Known rows, with every step that occurs
W, N, L, U, R, P: [-0.53  1.16 -3.64 -0.32 -2.68  0.61  1.09  1.70 -2.15 -2.70  1.28 -3.56
 -1.21  1.49 -1.27  1.14 -2.49 -0.60 -1.66 -0.27  0.69  0.86 -2.37]
N, W: [-0.12 -0.50 -0.42 -0.94 -1.97 -0.54 -0.61 -0.30  0.41 -1.33  1.10  1.09
 -2.34  1.13  0.73 -0.57 -1.20  0.00 -0.43  1.26  2.14  2.31  0.12]
R, U, L, N, W: [ 1.04  1.05 -1.27  2.67 -3.26 -0.43 -2.01  0.98  0.27 -2.35  2.65 -0.02
 -0.40  1.51 -0.05 -2.23 -0.79  0.05 -3.09 -2.36  2.34  1.81  0.99]
H, U, R: [-1.00  0.69 -2.94  0.58  0.11  0.93  0.43  1.23  0.05 -1.18  2.89 -0.43
  4.14  2.66 -2.98 -0.16 -0.55 -0.06  0.82 -0.38  0.55  1.76 -1.84]
L, N, W, U, R: [-1.29 -0.19 -2.86 -1.26 -1.45  0.73 -2.72  0.96  1.31 -2.29  2.98 -2.79
 -1.51  2.58 -0.62 -2.41 -0.87 -0.15 -0.24 -0.58 -0.11  2.58 -1.35]
U, L: [ 0.91  1.12  2.35  1.19 -1.28  0.94  1.42 -0.04 -0.37 -0.38  1.48  0.61
 -0.02  1.22 -0.05 -0.09 -0.42 -1.50 -2.87 -0.38  1.94 -0.16  0.06]
H, P: [-0.14 -0.81  0.34 -0.26  0.47  1.03 -0.58 -0.39 -0.85 -0.89  2.48 -0.36
  0.06  1.74 -1.29 -0.44 -0.69  2.36 -1.90  0.12  1.19 -0.15  0.57]
P, H, U: [ 1.10  1.07 -1.74  2.20 -1.27  0.88  0.38  0.66  0.23 -2.27  0.37  0.24
  1.37  1.92 -0.68  0.62 -3.01 -0.34  0.26  0.44  0.76  0.00 -0.43]
N, L, U, R, P, H: [ 0.20  1.98 -2.86  1.20 -0.45  0.17  1.38  3.11 -0.45 -1.66  0.10 -2.98
 -0.18  1.58  1.58  2.73 -2.51 -1.12 -1.67 -0.35  1.23  1.35 -1.85]
H, U, L, N, W: [ 1.71  0.60  0.17  4.99 -2.08 -1.09 -1.30  0.59 -1.00 -1.95  3.09 -0.70
  2.13  1.80 -1.56 -2.07 -4.38  0.07 -0.99 -2.31  2.91  1.14 -0.92]
U, W, N: [-0.87 -0.91  0.38 -0.52 -2.16  3.13  0.02 -0.32 -1.27 -2.93  0.27 -1.64
 -3.20  1.37 -2.13 -1.65  1.75  0.87 -1.11  0.55  0.72  0.46 -0.31]
U, L, N: [ 0.59  1.38  1.22  2.86 -1.89  0.47  0.23  1.04 -0.71 -1.53  2.23 -0.58
  1.13  1.54 -0.79 -1.25 -1.45 -0.91 -2.14 -2.14  1.96  0.11 -0.33]
H, U, W, N, L: [ 0.70 -0.29 -0.67  4.44 -0.68  2.07 -0.24 -0.09 -3.06 -4.05  0.53 -2.21
 -0.61  1.26 -3.44 -1.50 -0.40  1.61 -0.20 -0.82  0.80  0.90 -0.85]
L, N, W, U, R, P: [-1.58 -0.26 -3.74 -0.65 -1.76 -1.03 -3.15  1.38  1.53 -1.96  3.44 -5.28
 -1.62  2.97  0.05 -2.32 -1.30  0.22  0.25 -0.66  0.18  1.89 -0.85]
W, N, L, U, R, P, H: [-0.02  1.48 -3.60 -0.31 -2.94  1.46  1.12  2.32 -1.34 -2.89 -0.42 -3.63
 -1.99  1.54  0.27  1.54 -3.83 -1.13 -1.99  0.28  0.69  0.06 -2.47]
R, U, W: [-0.43  0.07 -1.65  1.52 -1.19  1.69 -0.93  0.44  0.11 -2.74  1.97 -0.67
 -1.45  1.48 -1.52 -1.10  4.50  1.44 -1.56 -0.71  0.71  2.08  1.73]
N, L, U, W: [ 0.91  0.83  0.46  3.47  0.03  1.00  1.08  0.96 -2.68 -2.77  0.86 -1.07
 -2.01  0.25 -0.85  1.64  0.51  0.36 -1.92 -0.94  1.51  2.38 -0.74]
P, H, U, W: [ 0.80  0.22 -0.41  2.95 -0.31  2.05 -0.17  0.94  0.02 -2.62 -0.30 -1.28
 -0.10  1.95 -0.73 -0.26 -0.96  0.55 -0.22  0.15  1.28  0.30 -0.25]
W, U: [ 0.03  0.41 -1.09 -0.41 -0.79  1.25 -0.43 -1.31  0.21 -2.08  3.04 -1.46
 -2.18  1.70 -1.68 -0.23  1.32 -0.75 -0.86  0.88 -1.59  0.44  0.53]
U, R, P: [-2.53  0.55 -2.89 -1.92 -0.50 -0.17  0.48  2.02  1.28 -0.09  2.02 -3.18
  1.38  2.85  0.03  0.20  1.18 -0.21  0.24  0.35  0.92  1.01 -0.78]
R, U, L, N: [ 0.81  1.64 -1.52  3.39 -2.73  0.29 -0.89  1.16 -0.14 -2.45  3.15 -0.34
  1.28  1.61 -1.38 -1.59  0.46 -0.21 -2.88 -2.82  1.29  0.92  1.03]

Rows
[ 0.96  0.60  1.43  2.26 -2.52 -0.41 -1.03  0.76 -0.19 -1.38  1.81 -0.34
 -0.75  1.48  0.68 -1.95 -2.80 -0.62 -2.39 -1.63  3.10  1.08 -0.41] -> U, L, N, W
[ 1.35  0.92  1.61  0.90 -0.89  1.80  0.03 -1.30  0.10 -1.13  2.82 -1.59
 -2.35  1.66 -0.87 -0.61  0.16 -1.95 -3.39 -0.03 -0.45 -0.64  0.41] -> W, U, L
[-0.29  1.25 -3.00 -0.94 -2.27  2.28  1.41  1.24 -2.29 -3.11  0.80 -0.99
 -1.01  1.09 -2.19  1.03 -2.19 -1.03 -1.96 -0.10  0.42  1.50 -2.82] -> W, N, L, U, R
[-1.33  0.60 -3.75  1.08 -0.28 -0.98  0.03  1.64  0.23 -0.88  3.36 -3.38
  4.15  3.13 -2.17 -0.19 -1.01  0.31  1.31 -0.54  0.93  0.99 -1.31] -> H, U, R, P
[ 2.39  1.56  0.65  3.23 -1.29  1.26  0.82  0.85  0.13 -1.49  0.17  0.03
  1.34  1.89 -0.01  0.34 -3.86 -1.39 -2.07 -0.43  1.86 -0.99 -0.49] -> P, H, U, L
[-0.57 -0.17 -1.62  0.72 -2.66 -1.04 -1.75  0.84  0.04 -2.47  2.04 -0.18
 -0.83  1.50 -0.17 -1.75 -2.03  0.73  0.62 -0.68  1.93  2.42 -0.30] -> L, N, W
[-1.85  0.87 -2.85 -1.85 -0.71  0.66  0.52  2.71  2.20 -0.39  0.19 -3.27
  0.47  3.05  1.71  0.73 -0.49 -0.80 -0.31  0.83  0.87  0.17 -0.94] -> U, R, P, H
[-0.64  1.65 -3.19 -1.81 -2.08  0.22  1.20  2.90  0.97 -0.64  1.93 -3.01
  0.38  2.39  0.62  2.59 -2.73 -1.67 -1.20  0.26  1.36  0.99 -1.98] -> L, U, R, P, H
[ 0.35 -0.15 -2.12  2.24 -2.67  0.65 -0.69  0.89 -0.50 -2.99  0.11 -5.24
 -1.47  2.39 -0.55 -0.91 -2.49  0.83  0.09  0.36  1.16 -1.27 -0.17] -> R, P, H, U, W, N
[ 1.04  1.18  0.62  2.35 -1.45  1.17 -1.07 -0.33 -0.18 -2.08  3.42 -2.74
 -1.27  1.92 -1.58 -1.65 -0.72 -1.30 -2.61 -1.55 -0.54 -0.34 -0.03] -> W, U, L, N
[-1.36  0.44 -2.42 -2.70  0.22  2.41 -0.30  0.12  1.41 -1.28  2.87 -2.22
 -0.70  2.60 -1.59 -0.45  1.99 -1.18 -1.07  0.83 -1.88  1.15 -0.96] -> W, U, R
[-0.28 -0.52  0.32  1.96 -0.88  2.99  0.24  0.12 -2.42 -3.72 -1.02 -1.93
 -3.87  0.76 -1.39 -1.28  1.76  1.15 -1.44  0.01  0.72  0.79 -0.33] -> U, W, N, L
[ 1.62  0.81 -0.99  4.49 -2.76 -2.21 -1.70  1.81  0.43 -1.74  1.21 -4.04
  0.15  2.45  1.72 -1.31 -5.95 -0.13 -0.84 -1.42  3.07 -0.44 -0.27] -> R, P, H, U, L, N, W
[-0.20  1.14 -2.86  0.30 -0.37  2.05  0.49  1.99  1.16 -1.59  0.24 -0.60
  2.70  2.89 -0.68  0.51 -2.43 -0.75  0.11  0.37  0.64  0.55 -1.68] -> P, H, U, R
[ 0.08  0.05 -2.39  2.38 -1.79  2.60 -0.96  0.33 -1.75 -4.53  0.25 -1.54
 -3.20  0.94 -1.92 -1.63  3.24  1.56 -2.26 -0.94  0.29  1.51  0.99] -> R, U, W, N, L
[-0.83 -0.52 -1.91 -3.06 -0.74  1.39 -1.67 -0.26  1.97 -1.11  2.21 -1.64
 -3.19  2.32  0.10 -1.23  0.08 -0.82 -1.22  1.43 -0.13  2.39 -0.89] -> N, W, U, R
[ 1.37  0.22 -0.87  4.01 -0.85  2.92 -0.08  0.87 -1.69 -4.22 -1.94 -1.99
 -1.76  1.40 -1.01 -0.69 -2.07  0.75 -0.86 -0.05  0.84 -0.28 -0.84] -> P, H, U, W, N, L
[ 1.16  1.51 -0.65  2.05 -2.12  0.81  0.19  0.24  0.06 -1.62  2.42  0.81
  0.09  1.39 -0.68 -0.52  1.43 -0.74 -3.59 -1.32  1.34  0.63  1.45] -> R, U, L
[-1.16  0.67 -3.10 -1.99 -0.41  1.41 -0.71  1.17  2.41 -1.12  1.67 -5.17
 -1.90  3.24  0.77  0.10  0.18 -1.34 -0.97  1.14 -1.45 -0.27 -0.47] -> W, U, R, P, H
[ 1.99  1.72 -0.02  4.68 -1.91  0.83 -0.17  1.57 -0.19 -2.29  0.78 -0.89
  2.41  2.09 -0.53 -0.74 -4.73 -0.94 -1.38 -1.72  1.76 -0.65 -0.90] -> P, H, U, L, N
[ 1.57 -0.10  1.63  0.04 -1.65  0.61 -1.28 -1.41  0.70 -1.03  2.25 -1.11
 -4.54  1.38  0.90 -1.42 -1.35 -1.53 -3.42  0.61  1.22  0.73  0.32] -> N, W, U, L
